What can hang from each mark:
noza: bame
birut: bame ralel
bame: noza pufe raru tetis
tetis: kereg
zamega: birut noza pufe
kereg: tetis

Each row was made from one small tree. The marks that hang from a mark follow it in brackets, in alphabetical order. Every link used is in the known rows. Write each row's tree.
(in the rows, 128 means zero)
Known rows:
zamega[birut[bame] noza]: [135 179 134 105 175 128 139 111  97  92  76 108 165 120 107 150 136 111]
birut[ralel]: [105 117 171 113 121 132 139 149 127 122 116 113 155 129 117 140  95 128]
birut[bame[tetis] ralel]: [172 123 165 119 156 115 155 127 109 119 113  86 155 120 117 133  75 139]
zamega[birut[bame[tetis] ralel] noza pufe]: [161 152 165  72 193 158 154  84  75  74  95  87 197 121  90 160  89 115]
birut[bame]: [166 157 130 133 156 111 151 115 116 136 106 121 138 114 115 128 123 134]
noza[bame[raru tetis]]: [190 129 122 138 141 106 131 121 156 111 141  88 106 102 138 138 130 169]
noza[bame[pufe raru tetis[kereg]]]: [208 131  96 143 144 128 115 108 143 105 158  76 101 124 159 135 127 191]
zamega[birut[bame] noza pufe]: [157 181 136  84 193 155 150  73  81  88  90 115 184 117  88 155 128 111]
tetis[kereg]: [124 148  95 134 142 133 110 125 125 132 137 118 131 137 153 103 138 143]
birut[bame[noza pufe raru]]: [217 128 107 142 157 127 151 118 151 121 132 102 137  85 120 121  96 178]
birut[bame[noza pufe raru tetis] ralel]: [222  93 142 127 157 132 155 129 145 104 138  67 155  91 122 126  49 182]
birut[bame ralel]: [142 147 173 119 149 115 162 134 115 130  94 105 165 114 103 141  90 134]
zamega[birut noza[bame[raru]] pufe]: [154 177 137  87 175 151 140  86 117  77 103 104 166 103  96 170 145 134]
zamega[noza]: [131 146 120 118 145 138 136 122 112 111 105 131 146 122 133 135 117 124]
zamega[birut noza[bame[pufe]]]: [144 171 140 100 156 147 122 115 103  74  97  88 141 145 124 182 150 127]
bame[tetis]: [163  97 118 128 137 129 121 117 120 114 151 104 115 135 144 119 110 134]
kereg[tetis]: [156 126 109 127 121 109 122 132 133 131 118 133 128 121 132 121 120 148]
bame[noza pufe]: [185  95 114 124 135 163 123 133 135 109 155  95 126 131 144 132 100 154]

Which tree is each row?
[201 148 117 106 173 149 151  79 117  94 128 106 146  97 122 150 110 157] : zamega[noza[bame[raru tetis]] pufe]
[174 150 140  90 184 153 143  90 109  99 121  95 170 111  89 142 128 121] : zamega[birut[bame[noza]] pufe]
[131 172 181  66 172 163 146 102  93  72  92  86 187 129  93 189 122 116] : zamega[birut[ralel] noza[bame] pufe]
[174 152 124 107 177 141 130  96  85  77 101  89 152 138 122 154 117 125] : zamega[birut[bame[pufe tetis]] noza]
[178 148 115 116 173 131 133  95 108  77 103  95 153 113 116 145 113 144] : zamega[birut[bame[pufe raru tetis]] noza]
[227  60  89 138 138 149 121 122 165  96 183  80 115  99 151 110  76 188] : bame[noza pufe raru tetis]
[154 163 145  93 176 144 142  79  96 105 113 112 166 122  83 149 138 115] : zamega[birut[bame] pufe]
[126 162 175  88 150 149 130 131 101  69  88  75 163 146 116 191 124 127] : zamega[birut[ralel] noza[bame[pufe]]]
[153 152 119 118 172 120 117 108 107 101 118  85 140 136 126 123 140 127] : zamega[birut[bame[tetis[kereg]]]]
[154 152 175  66 178 164 141  95  88  63 106  71 179 133 103 183 110 120] : zamega[birut[ralel] noza[bame[tetis]] pufe]
[174 112 162 101 162 143 133 129 113  83 123  57 160 134 114 149  91 135] : zamega[birut[bame[noza pufe tetis] ralel]]
[170 162 127 117 148 145 137 116 108 100 108 104 130 135 140 167 127 145] : zamega[noza[bame[pufe]]]
[198  88  68 141 157 131 113 132 174 109 175  79 126  87 164  76  94 184] : bame[noza raru tetis[kereg]]
[218  80  78 128 156 169 102 119 124  98 185  64 117 146 180 104  90 172] : bame[noza pufe tetis[kereg]]
[219 106 122 131 166 135 144 128 143 106 144  60 157  97 138 111  54 191] : birut[bame[noza pufe raru tetis[kereg]] ralel]
[193 141 121 117 154 144 132 109 103  90 122  89 122 140 151 161 116 150] : zamega[noza[bame[pufe tetis]]]
[192  90 100 138 129 149 129 132 172 110 159 104 128  92 134 119  95 182] : bame[noza pufe raru]
[131 145 173 104 148 134 135 124 104  97 100  89 164 140  97 161 113 125] : zamega[birut[bame[pufe] ralel]]
[131 159 166  98 147 139 133 131 126  69  90  81 164 120 109 183 120 146] : zamega[birut[ralel] noza[bame[pufe raru]]]
[170 140 134 112 162 140 128 119 118  97 117  84 146 128 112 145 130 131] : zamega[birut[bame[noza pufe]]]
[178 110 152 110 159 133 135 128 136  83 125  63 160 109 107 140  87 154] : zamega[birut[bame[noza pufe raru tetis] ralel]]
[148 153 151  91 163 153 117 123  95  61 106  55 157 155 139 173 117 138] : zamega[birut[ralel] noza[bame[pufe tetis[kereg]]]]
[194 119 138 117 176 130 145 139 122 115 128  58 162 112 141 109  68 156] : birut[bame[noza tetis[kereg]] ralel]
[221  65 104 124 144 164 116 122 127  95 178  71 114 138 160 123  83 160] : bame[noza pufe tetis]
